In the rows, zero is written as 128.
Known rows, with every way that one mark hangs from another
q783{q9 q645}: [124 112 166 124 119 126 122 115 121 135 148 139 126 167 132 132  83 125
 113 121 125 123 104 136 126 125 128 127 122 122 140 124 139 155 142 133
  96 132 126 142 142 112 112 148 158 122 147]
q939{q539 q540{q723{q154 q645}} q618}: [127 116  99 171 130 135 163 141 152 151 121 138 139 135 130 113 121 118
 122 128 123 131 138 109 132 118 126 138 123 119 132 130 114  98 140 144
 146 133 122 117 134 134 195 144 114 184 101]
q645{q723}: [122 138 117 131 130 129 131 123 128 127 146 132 139 145 126 125 120 127
 117 121 125 129 138 127 127 126 121 122 125 131 129 128 138 126 140 131
 130 125 126 141 126 129 119 133 135 134 122]
q900{q539{q590} q783{q9 q645}}: [115  69 131 131 129 117 115  98 111  94 146 139 145 180 123 138  53 151
 107 114 133 116  63 149 128 128 147 122 122 134 147 142 164 164 130 133
  77 138 128 140 149 133 117 148 141 129 158]
q376{q452{q939{q539{q590} q618{q540}}}}: [139 119 175 150 125 142 111 104 115 140  85 121 137 110 131 162 158 136
 172 141 123 124 122 118 135 138 132 156 127 133 146 117 120 101 119 136
 158 143 133 109 140 185 120 108 104 161 122]
q376{q452 q476}: [129 148 190 133 133 122 121 127 115 154 130 128 133 111 123 127 132 133
 165 144 124 122 122 120 130 140 153 141 128 122 134 138  98 142 121 123
 128 139 132 112 135 158 147 111 137 150 141]
q376{q452{q939{q540}} q476}: [135 132 212 134 123 134 115 105 109 157 115 138 134 114 130 122 126 132
 197 160 125 124 128 110 133 134 139 149 127 124 138 131 112 119 121 132
 136 145 132  98 141 183 152 109 117 170 142]
q376{q452{q939{q618{q540}}} q476}: [142 132 215 131 116 140 113 107 116 169 117 115 140 101 132 150 151 136
 184 146 124 122 128 110 134 139 163 158 134 125 133 128 101 126 125 132
 151 146 131 100 142 190 149  99 132 161 135]
q540{q151 q177 q618 q723{q154 q645{q783}}}: [126 141 105 139 128 123 139 178 154  82 144 115 144 151 142  77 119 123
 113  96 139 140 145 131 130 113 121 145 138 110 107 121 163 144 164 110
 153 131 118 161 139 102 177 164 142 160 106]
q540{q177 q618 q723{q154 q645{q783{q900}}}}: [131 121  82 145 122 117 136 168 147  80 139 136 149 158 131  83  78 125
 111 109 138 137 133 126 126 110 124 145 131 117 118 118 151 136 151 128
 136 140 117 154 127  99 155 165 143 162 108]
q539{q590 q900{q783{q9 q645{q723{q154}}}}}: [101  98 123 148 135 112 132 135 119  79 156 127 154 196 116 125  48 148
 101 106 135 117  75 145 128 125 127 104 123 126 152 140 153 149 142 132
  96 154 125 164 137 121 105 147 152 138 143]
q540{q151 q618 q723}: [117 163 139 127 131 126 123 147 141 108 117  96 131 113 127 101 146 136
 126 126 133 140 133 134 131 124 113 137 137 122 120 117 152 151 132 115
 144 125 127 151 140 127 148 148 129 138 111]
q723{q645}: [129 126 120 136 128 129 140 143 128 123 141 141 129 137 128 125 117 123
 121 119 128 126 134 127 127 128 132 131 128 126 126 130 122 120 137 122
 125 133 124 127 124 111 147 133 129 139 124]
q933{q177{q540}}: [149 174 103 120 117 131 115 130 148 128 138 118 136 137 131 126 131 116
 110 146 125 133 105 128 133 130 115 124 132 125 135 111 124 123 131 117
 146 125 130 144 141 119 131 137 137 148 116]
q590{q539{q900}}: [127 124 124 141 139 116 128 140 128 105 112 110 121 121 114 119 132 142
 113 135 128 124 105 138 129 129 134 119 124 130 138 145 121 117 113 123
 146 132 133 133 126 145 124 115 106 129 127]
q900{q539{q590} q783}: [119  86  90 135 137 118 120 111 118  85 125 126 147 140 119 135 100 154
 120 121 136 121  87 141 129 131 147 123 129 141 136 144 153 136 118 128
 109 134 131 128 135 149 132 128 111 134 138]
q177{q540{q151}}: [144 167 129 122 115 126 111 134 141 118 123 116 127 138 132 112 132 135
 124 143 132 134 117 133 131 129 118 130 133 126 130 121 141 133 140 113
 140 122 128 146 142 114 141 139 133 135 120]
q783{q9 q645 q900{q539{q590}}}: [126  92 104 135 125 109 105 102 106  91 129 153 139 185 113 128  30 152
 125 136 128 119  69 139 125 124 126 134 118 137 154 129 159 155 123 150
  78 134 127 149 145 111  99 171 138 126 150]
q151{q540{q177 q618 q723}}: [130 160 104 133 130 135 130 144 153  92 137  90 134 119 127 103 153 131
 118 138 130 143 123 141 130 121 142 142 137 123 125 102 151 143 126 112
 152 127 128 160 137 149 143 153 130 146 120]
q783{q645 q900{q539}}: [126  97 105 129 122 115 114 104 117 108 137 150 136 166 116 131  58 147
 119 136 126 123  96 134 124 122 133 133 117 136 145 132 150 146 123 149
  99 131 126 139 133 117 119 161 131 126 138]
q540{q618}: [131 126 141 133 130 129 121 130 134 107 122 119 130 119 125 126 140 133
 104 126 130 133 127 135 128 124 130 137 132 125 132 108 131 133 125 117
 132 129 130 134 135 141 126 126 136 127 121]
q939{q540}: [137 120 127 132 121 128 126 110 132 123 126 135 127 129 133 126 129 127
 138 145 127 130 125 124 129 121 128 133 127 132 132 120 129 116 128 134
 128 126 127 121 137 142 138 134 118 144 129]
q939{q452 q539{q900} q618}: [123 114 137 163 135 111 124 134 143 129  76 109 134 104 115 158 170 127
  98 140 124 126 110 126 135 127 139 132 115 115 155 114 104  87 112 128
 164 131 136 123 132 160 132 106 112 153 116]
q452{q376}: [128 136 157 124 132 135 119 130 128 131 131 111 129 115 121 135 128 125
 146 130 130 128 129 118 130 135 140 132 128 116 135 134 123 128 122 122
 140 128 127 124 128 150 137 118 119 142 127]
q618{q540{q723}}: [133 142 128 113 121 137 135 125 128 125 140 105 133 110 135 134 136 123
 153 128 129 132 126 122 128 131 138 132 132 140 113 132 131 141 134 135
 136 132 123 132 132 132 137 148 123 136 118]
q452{q376{q476} q939{q540{q151 q723} q618}}: [122 157 214 132 121 142 114 123 133 160 105  85 139  97 127 110 145 135
 201 157 132 133 137 102 138 131 131 150 133 106 134 136 132 128 125 130
 174 133 127 115 149 181 194 114 101 192 123]
q900{q539 q783{q9}}: [123  71 124 127 124 123 120  99 126 116 145 137 141 157 125 125  73 144
 101 110 131 121  86 139 128 125 160 120 126 131 136 152 152 148 130 130
  86 129 127 126 147 144 133 137 142 129 145]
q278{q154{q723{q645{q783}}}}: [130 112  69 143 135 122 155 157 129 123 160 165 156 164 137  94  94 113
 117  90 133 129 150 114 125 119 145 123 132 123 117 145 135 117 170 128
 128 126 121 134 116  94 151 150 149 162 120]
q723{q154}: [123 125 104 139 134 130 141 143 134 132 134 131 133 142 126 117 107 127
 128 119 129 127 131 120 127 127 125 125 130 124 125 135 124 123 133 134
 126 131 125 128 124 127 142 138 133 127 121]
q154{q723{q645{q783{q9 q900{q539{q590}}}}}}: [133  91  55 151 124 105 122 123 111  83 145 181 157 194 119  99  24 140
 123 108 132 123  93 127 125 119 141 133 123 139 139 147 160 130 146 144
  86 128 122 141 138  92 116 179 141 158 135]
q939{q540{q723{q154 q645{q783}}} q618}: [131 112  88 158 117 123 156 143 147 147 142 145 147 149 144 110 101 115
 127 118 131 131 136 112 132 112 137 143 129 123 121 128 134 112 158 144
 134 134 116 120 133 118 183 147 136 181 111]
q539{q590 q900{q783}}: [116 107 119 138 137 110 121 138 120  70 111 107 141 127 115 135 122 153
 126 129 140 122  87 146 131 132 135 115 130 133 141 137 135 126 112 118
 129 149 133 138 131 137 116 111 110 138 137]
q452{q376 q939{q618}}: [126 123 177 135 124 147 115 123 129 155 109 108 136 112 124 139 138 129
 154 132 131 128 140 111 134 132 139 144 131 110 140 127 128 112 121 129
 157 132 127 113 129 172 147  96 113 155 122]
q645{q723{q154} q783{q900}}: [121 120  82 146 117 113 127 130 130 123 148 157 147 181 127 112  53 128
 114 115 129 129 130 119 125 115 109 122 120 128 135 135 153 121 153 150
 117 131 120 142 119 103 106 157 150 140 118]
q783{q9 q645{q723}}: [118 121 157 128 120 128 125 109 120 135 167 143 137 184 131 128  75 124
 102 113 122 124 114 134 126 123 121 120 119 125 142 126 149 155 152 137
  97 130 124 154 140 114 104 153 166 128 141]
q933{q177{q540{q618 q723}}}: [142 187 109 121 122 134 117 142 155 115 133  96 142 118 127 111 143 117
 100 144 128 142 105 131 135 127 112 132 137 124 130  99 132 143 130 111
 150 127 129 156 146 126 143 144 139 158 101]
q939{q540{q177}}: [146 116 118 124 124 128 123 117 141  96 127 125 131 132 139 112 143 126
 140 143 129 134 131 127 129 117 134 138 129 126 123 114 135 118 132 128
 147 125 127 135 143 148 146 136 114 151 132]

Rows
[131 134 210 160 142 122 100 117 129 107  80  97 136  87 110 155 162 127
 141 163 130 126  99 114 135 138 137 150 118 106 167 101 103  99 102 115
 165 131 140 110 146 204 145 113  94 178 125] : q939{q452{q376{q476}} q539{q590} q540{q618}}
[119 119 139 131 113 118 114 105 119 124 156 154 138 193 122 124  40 133
 109 125 122 125 105 133 124 118 110 122 115 127 150 124 153 150 146 147
  90 133 123 157 136 100  89 166 164 130 140] : q783{q9 q645{q723} q900}
[115 117 116 142 119 120 128 121 125 127 161 158 143 206 120 113  20 132
 108 116 123 123 109 127 122 117 108 119 117 123 148 131 151 146 152 152
  88 136 120 157 131  98 105 176 169 127 132] : q783{q9 q645{q723{q154}} q900}
[120 146  86 160 123 129 153 165 147 119 160 127 138 152 131 106  96 120
 103 112 132 135 125 129 129 119 142 139 135 122 128 118 151 128 151 120
 126 135 120 143 126 112 152 168 151 155 112] : q151{q540{q618 q723{q154 q645{q783}}}}
[129 148 225 124 121 141 103 117 120 140 113 102 128 113 127 115 129 135
 199 155 133 128 133 107 134 135 127 143 131 107 140 137 133 120 124 121
 161 132 129 113 147 174 166 118 100 171 134] : q452{q376{q476} q939{q540{q151}}}
[112 128 115 139 131 131 144 132 128 132 167 140 143 179 127 124  80 126
 109 110 124 125 130 126 125 123 117 119 122 125 135 131 142 139 151 141
 118 132 122 151 123 117 127 154 152 129 124] : q783{q645{q723{q154}}}
[113  83 172 137 125 112 121 118 123 105 137 119 125 164 120 128  74 147
  85 117 131 116  67 155 128 125 142 108 119 123 153 155 143 150 128 120
 107 144 131 142 139 139 112 126 139 124 153] : q590{q539{q900{q783{q9 q645}}}}
[127 158 133 120 134 127 119 152 150  81 118  86 135 116 132  88 163 135
 128 123 135 144 137 138 131 119 118 142 138 117 111 112 157 155 136 108
 160 124 126 164 146 132 158 149 125 145 112] : q540{q151 q177 q618 q723}
[122 157 110 131 139 130 133 167 156  84 125  90 139 129 130  78 142 134
 128 115 136 142 141 131 130 118 115 139 140 113 109 119 153 152 142 115
 159 126 123 165 141 130 171 158 131 144 105] : q540{q151 q177 q618 q723{q154}}
[119 135 174 145 137 131 116 127 135 145  99 108 129 102 116 161 149 110
 131 134 125 126 124 113 132 138 135 132 113 106 152 126 112  97 116 121
 159 123 133 114 125 168 134 118 105 150 118] : q939{q452{q376} q539}
[119 121  99 142 124 123 138 134 132 136 159 146 146 172 136 118  87 120
 110 103 128 128 139 119 128 121 121 121 124 126 127 136 149 125 159 139
 124 127 122 139 123 116 119 145 151 139 119] : q645{q723{q154} q783}
[130 118 144 152 127 122 123 107 138 135  93 133 126 116 128 151 149 113
 124 149 123 128 120 118 132 124 121 134 112 121 149 113 119  84 123 134
 146 122 133 110 134 162 134 134 104 152 120] : q939{q452 q539 q540}
[124 155 100 139 139 131 145 182 156  78 136 104 141 138 131  75 131 130
 121 105 137 140 146 130 129 118 120 143 140 111 107 120 148 142 150 109
 157 131 119 164 137 113 189 162 132 156 102] : q540{q151 q177 q618 q723{q154 q645}}
[116 100 135 141 134 114 127 132 130  97 118 107 128 126 116 124 121 150
 100 124 134 121  90 147 130 129 141 109 125 129 140 157 131 124 114 116
 137 139 133 129 125 154 128 105 109 130 133] : q590{q539{q900{q783}}}
[125 145 197 143 132 122 114 132 136 162 107  95 141  90 114 157 159 123
 143 146 128 123 119 108 136 138 163 146 124 101 148 123  92 114 115 122
 164 128 132 108 131 186 165  94 127 161 129] : q939{q452{q376{q476}} q618}
[106  93 161 140 127 113 124 113 124 103 155 123 137 181 119 125  66 146
  75 109 127 117  76 154 128 124 136 102 116 125 155 155 152 149 139 124
 108 141 129 155 137 139 103 132 145 130 147] : q590{q539{q900{q783{q9 q645{q723}}}}}
[126 110 102 148 123 124 147 155 132 129 153 156 137 164 137 116  85 116
 112 101 132 124 135 120 127 122 131 130 128 121 123 137 133 117 156 130
 120 135 120 125 121  98 146 143 146 144 122] : q723{q154 q645{q783}}
[129 123 100 142 130 127 147 171 148  90 150 125 147 149 139  88 112 116
 104  97 137 137 141 127 129 115 137 144 135 115 109 119 146 140 157 117
 144 137 118 150 131 112 168 154 144 162 109] : q540{q177 q618 q723{q154 q645{q783}}}
[131  83  54 158 123 105 124 134 117  90 139 176 148 199 120 106   8 140
 119 110 134 118  86 125 125 119 135 136 122 133 141 144 156 127 144 149
  80 137 120 136 136  93 124 176 144 147 135] : q723{q154 q645{q783{q9 q900{q539{q590}}}}}
[104  77  96 145 135 120 132 109 117  94 170 146 160 210 120 124  26 149
  96  97 130 116  75 141 126 125 138 112 121 133 146 149 169 158 146 143
  76 138 123 154 141 134 121 164 154 133 145] : q900{q539{q590} q783{q9 q645{q723{q154}}}}
[142 158 146 132 104 120 116 148 146 109 143 126 136 160 141  90  93 123
  95 117 137 138 108 137 132 120 126 141 135 118 126 112 161 154 167 105
 117 129 121 158 157  90 150 163 166 161 116] : q177{q540{q151 q618 q723{q645{q783{q9}}}}}
[128 127  67 144 146 131 161 162 130 119 154 155 154 151 126  92 105 120
 125  98 130 129 151 114 124 123 142 121 134 123 117 144 120 115 156 127
 131 127 123 137 114 105 164 148 138 156 114] : q278{q154{q723{q645}}}
[148 141 131 106 118 132 113 128 142  85 132  95 128 126 144 122 161 134
 147 126 132 135 134 133 128 124 135 139 137 127 112 121 147 135 143 117
 161 122 124 151 147 133 137 150 123 131 125] : q618{q540{q151 q177}}
[130 133 163 155 128 119 108 116 150 108  81 114 125 111 128 138 169 125
 108 147 127 136 121 129 133 119 108 144 120 113 150  94 137  94 126 116
 159 116 134 128 149 164 140 144 110 151 112] : q939{q452 q539 q540{q151 q618}}
[148 132 154 125 124 134 110 124 151 113 115  79 143  92 132 167 182 117
 141 135 130 131 126 115 134 129 172 154 129 109 132 106 114 105 129 122
 184 123 126 129 138 190 152 116 120 156 119] : q939{q452{q376} q618{q540{q177}}}
[137 183 134 124 120 128 115 145 149 105 119  95 134 119 129  97 142 137
 114 140 135 143 118 136 132 126 116 137 138 126 124 108 149 152 138 108
 145 125 127 158 147 122 152 147 135 146 104] : q177{q540{q151 q618 q723}}
[129 156 123 128 134 128 131 167 149  75 131 100 138 124 133  85 151 131
 121 114 135 141 143 138 130 119 123 145 139 115 110 113 152 146 145 103
 159 128 122 164 142 116 175 153 126 155 109] : q540{q151 q177 q618 q723{q645}}
[118  94  85 141 124 117 126 107 122 119 166 164 150 214 115 111   4 142
 101 115 122 121  94 126 122 116 129 122 115 130 149 141 159 151 146 160
  76 131 120 156 139 111 115 186 163 129 134] : q783{q9 q645{q723{q154}} q900{q539}}
[110  99 141 134 133 109 120 132 113  69 125 113 140 148 118 144 103 153
 117 126 139 119  77 152 130 130 132 115 125 130 148 132 143 143 119 121
 119 154 131 147 131 128 109 123 121 134 147] : q539{q590 q900{q783{q645}}}
[151 170 117 125 120 132 107 132 154 109 132 108 137 128 128 123 145 121
  85 143 127 138 103 134 133 127 116 134 136 122 139  91 126 129 128 107
 149 125 132 150 148 131 128 135 143 146 109] : q933{q177{q540{q618}}}
[134  86  86 139 118 101  99 104 111  94 122 157 143 177 122 120  37 146
 124 129 132 122  78 134 127 121 131 136 120 138 146 134 165 140 131 149
  83 129 127 136 145 110  92 162 137 137 146] : q645{q783{q9 q900{q539{q590}}}}
[134 101 125 139 104 110 118 127 123 122 142 171 132 177 133 116  45 124
 113 116 130 124 110 128 125 117 124 134 121 124 139 131 146 128 151 137
  94 136 121 131 135  81 111 156 158 144 138] : q723{q645{q783{q9 q900}}}
[113 128 101 143 124 121 133 129 126 122 155 150 145 189 118 118  46 134
 114 122 125 126 122 124 123 119 104 120 118 126 143 129 146 136 145 150
 111 137 121 154 119 104 112 166 151 129 123] : q783{q645{q723{q154}} q900}
[130 123 114 147 127 142 149 131 147 153 120 108 138 118 132 136 141 123
 129 121 123 131 132 111 131 126 135 134 127 127 125 133 117 119 135 146
 153 131 124 124 135 147 160 142 123 154 102] : q939{q539 q618{q540{q723{q154}}}}
[116 163  67 154 132 137 167 168 143 136 159 126 134 147 124 105  94 121
 134 123 127 131 128 123 128 128 138 128 133 127 125 137 134 120 140 128
 126 135 120 138 116 110 168 168 133 151 114] : q151{q540{q723{q154 q645}}}
[135  85  78 146 118 102 111 118 110  89 133 172 144 186 122 118  28 142
 117 119 132 119  83 132 126 121 137 139 120 137 144 136 160 131 139 144
  81 134 123 135 142  95 110 167 139 147 142] : q723{q645{q783{q9 q900{q539{q590}}}}}
[134 204  92 129 127 132 123 164 167 112 132  89 144 135 128  88 130 123
 108 135 131 144 113 127 135 125  97 129 142 116 124 107 144 143 142 111
 159 124 125 166 149 114 164 167 142 156  91] : q933{q177{q540{q151 q618 q723{q154}}}}
[122  96 110 131 118 115 112  91 116 115 161 160 145 200 116 122  24 143
 102 123 121 123  92 134 123 118 131 126 114 135 151 134 164 155 141 154
  79 128 123 156 143 113 102 176 156 131 142] : q783{q9 q645{q723} q900{q539}}
[126 150 215 148 135 112 103 130 137 116  84  86 127  91 111 141 163 130
 160 165 129 125 105 112 136 137 142 135 115  99 162 130 104  93 108 115
 179 130 137 117 150 184 162 119  89 182 128] : q939{q452{q376{q476}} q539{q900} q540{q151}}
[148 116 174 115 116 155 109 117 137 118 120  86 140 107 137 144 163 128
 165 130 132 132 142 112 133 129 157 154 136 114 126 117 132 115 129 125
 181 133 124 126 139 187 148 107 110 159 121] : q452{q376 q939{q618{q540{q177}}}}
[139 180 125 133 120 129 127 160 148  99 131 109 135 129 129  94 132 132
 108 131 136 140 124 135 131 126 122 140 138 124 122 110 143 142 146 102
 142 129 124 157 142 105 171 152 137 156 101] : q177{q540{q151 q618 q723{q645}}}
[141 124 222 122 116 152 110 113 120 157 121  91 138  96 127 154 149 132
 177 141 129 124 131 103 134 140 163 151 134 114 138 132 107 122 121 128
 166 138 128 104 140 192 154  96 118 162 129] : q452{q376{q476} q939{q618{q540}}}
[134 134 195 147 127 122 112 114 140 158 105 101 140  90 120 155 158 122
 154 162 127 125 115 104 137 132 164 150 123 104 151 115  94 101 116 129
 165 126 132 101 141 200 175 101 116 178 130] : q939{q452{q376{q476}} q540 q618}
[121 110 114 141 119 122 133 127 132 140 165 152 145 189 137 111  61 117
 104  98 126 126 125 121 127 118 125 119 123 122 131 138 153 136 165 141
 102 127 120 141 135 111 109 154 170 138 129] : q645{q723{q154} q783{q9}}
[144 157 201 121 123 127 100 133 150 119 111  63 141  88 131 151 190 129
 162 143 132 129 123 113 136 134 169 157 132  99 132 116 112 120 130 111
 197 122 128 131 151 192 174 117 121 165 126] : q939{q452{q376{q476}} q618{q540{q151 q177}}}
[134 127 173 136 122 137 117 104 116 145 113 143 132 122 134 125 124 128
 186 151 126 128 135 116 132 128 129 147 128 129 135 123 130 107 125 135
 133 140 129 106 136 174 136 120 112 159 133] : q376{q452{q939{q540}}}
[135 179 102 144 126 132 140 175 154 102 137 113 140 141 127  84 113 131
 108 122 137 138 126 128 130 125 119 137 140 120 119 116 139 139 152 108
 140 132 121 157 138 103 185 162 142 156  94] : q177{q540{q151 q618 q723{q154 q645}}}
[122  76 108 135 132 117 116 104 116  91 131 133 145 159 121 129  73 151
 113 116 134 119  72 143 129 129 150 122 127 137 140 146 156 147 124 130
  86 133 129 131 146 144 123 138 130 132 148] : q900{q539{q590} q783{q9}}
[132  94   8 155 141 104 137 144 115  78 141 178 170 181 118  91  42 140
 128 105 136 125 114 117 123 118 143 130 127 138 131 150 154 115 152 146
 109 128 123 141 119  92 137 174 128 166 122] : q278{q154{q723{q645{q783{q900{q539{q590}}}}}}}
[137 142  98 122 116 129 143 164 147  92 159 113 142 152 153  97 115 117
 148  98 137 135 143 121 129 119 135 140 137 122  98 137 158 137 172 122
 156 132 113 154 138  99 171 177 136 159 110] : q618{q540{q151 q177 q723{q154 q645{q783}}}}
